Known rows, with every step that occurs:
q, k, n, j: [  7  -5  21  34   8 -21   3 -12  20 -12   9 -17  28  -4  12  15  12  15
   1  18]
m, j: [ 15  16  -3 -13   4   9   3  -5  13   9   5  -5 -10  -8  -9  -6  11 -16
 -15   8]
k, n, q, j: [ -3   9 -23  23  -6  -4  -2  -1   8 -34  22   3   7 -30  -6  -7  16  16
  -1  -2]
s, k: [ 28  26 -17 -10  -2  20  -8  -5  22  12   6   8   3   0 -15 -11  -4  10
 -11   0]
s, m, j, n, q, k: [ -1 -40  28 -11 -10  -7  14   2 -22  19 -20  20 -23  28  25  19  -1  10
  16 -21]
s, k, n, j: [-10   8   7   3   9  -4  -5  -1  14 -18   4   4  23  -7   8   3   5   2
 -11 -10]
m, j, q, k, n: [ -8 -21  19  19   0 -22   7  17  10 -18  -2  -2  36  11  19  -4  -8  -5
  11  13]
k, n: [ 16  20 -15  17 -29   3   5 -11  32 -13   9  -2   9 -29  -9  -3   2   4
 -17  22]
s, m: [ 36  22 -17   0 -11  22  -2 -18  23  32  -2  -4 -23 -14 -14   1   0  10
  -3  -7]
q, n, j, m: [ -1   5  -1   1  13  18  -3 -23   5   4   2  -2 -18 -17  13  17   2  -2
   0  15]
k, s, m, j, n: [-20 -11   8 -25 -14 -14  16  13 -31  31 -36  10 -18  32  -3  10  -3  -8
 -17 -13]
q, j, m: [ 29  22 -19  16  16  12  -1  -8  17  14  -5 -11  -7  -1   0  -2   1  31
   3 -13]
k, s, m, j: [ -7   9  -9 -26   2  -8  12  13 -15  37 -24  -8 -15  21 -15  16   0 -20
 -13  -9]
m, j, q, k: [ 12 -11  16   5  17  -6  -3   9   5   1   7  -9  19  16   6 -15  -4  -3
  14  11]
s, k, n, q, j, m: [-14  -2 -18   5   4  -2   4  16  -2 -18 -13  20   7   7  22  15 -11  28
  12 -36]
j, n, q, k, s: [ -5 -16  10   2 -29 -20   6   0 -24  -9   0   5   1  20 -12   6  -4  18
  -1  27]
m, j, q: [  4   5   2  -8   8  11 -10   3   5 -10  12  -5   3 -11  -5 -28   0 -22
   1   2]
s, m, j: [ 17   7  -4 -16   5  11   8  -2   6  35 -13  -1 -24   2   1   8   4 -11
  -5 -18]
n, q, k: [ 33   3  -3   9  -9   5  -2 -14  13  -2  21  -4  -4 -10  -7   4   2  15
  11  21]
s, k, n: [  6  16 -16   2 -18   3   3   4  25  -8  -1  14  20  -5  -2   0  -7   8
 -14   3]

Rows:
[-24  -2  12   9  15  -2 -18   7   5 -38  12   2  35  -9  12 -19  -6  -4
   4 -15] : s, k, n, j, q
[-34 -24   9 -33 -21 -11  12  14 -46  12 -24  18 -31  20  -2  14  -1 -15
  -5 -18] : k, s, m, j, n, q
[-10 -19   4 -21   3 -23  16  18 -32  28 -19  -4 -11  36  -3  33  -2  -8
  11 -10] : n, q, k, s, m, j
[-10 -17  17 -21 -19   7   2  -3 -17 -18   5  20 -27  -9   5  -8   8 -12
  -7   0] : m, j, n, q
[-12   0  11   2  11  -1   2   2   8  -7 -21   4  11   7  28  24 -13   8
  -1 -24] : s, k, n, j, m
[-10  -3  19  16  28 -24 -15   3 -14 -13  16 -32  33  18 -13 -10  -1   2
  10  18] : n, j, q, k, s
[ 18  19 -23   9  11  13 -12 -10   4 -16  32  -3 -10 -25 -18 -18  19  18
   2  -5] : n, q, j
[  3  -6  15 -12 -13   4   6  -4   0   2  -6  12 -14   2   3 -12   8  -6
 -17   6] : m, j, n
[ 12  24 -25  -7 -13   1   4  -3   0  34 -12 -12 -13   5 -29   9  -5   1
 -12   2] : k, s, m
[  3  12  11  11  22  14 -28 -16   8 -25  32 -21   6 -28  -9 -31   7  -6
   5   1] : n, j, q
[  4 -12  26  30   9 -19  10  -9  15  -1 -17 -16  19   9  32  35  -6  22
  11   3] : q, k, n, j, m
[ -6 -26   8  -1 -27 -18  10   3 -30  19 -19   9 -13  31  -4  20 -10  24
   8   0] : j, n, q, k, s, m
[ -5   2 -17  20  -7   0   6   2   5 -23  -2   5  -4 -17  14  13  -1  22
   9 -17] : k, n, q, j, m
[-13  -4 -11 -11   5  15  -5   2  -2 -11  15  12   1 -15   0 -22   1 -31
   0  24] : m, j, q, n
[-17   1  12  24   5  -2 -17  -7  10 -43  24 -12  23 -33   4 -20   3  -8
   1   4] : k, n, j, q
[ 30   4   4  23   2   5 -12  -7  21  -5  18 -14  21  -1  -8 -23  -8  16
  16  22] : j, q, k
[-12 -12 -12 -16   6  18   0   5  -9  14  -3  16 -14  -3   7  -8  -3 -24
   9  -2] : s, m, j, q, n
[-35  -9 -18 -24   4  -4   5  19 -31  16 -12  10  -5  16  -8   0  -8 -32
   1   6] : k, s, m, j, q, n
[-20  -1  -5 -20   8  -7   0  21 -24  18 -16  -8  -3  18 -12  -7 -10 -24
   2 -16] : k, s, m, j, q
[  3  -3   1 -13   9  12  -6   7  -1  17  -6  -1 -12   0   3 -14  -6 -17
  10 -25] : s, m, j, q
[  1  13  -6   3  13  16 -11 -26   9  -8  27  -2  -8 -29  -8  -2  19 -10
 -10  31] : q, n, j
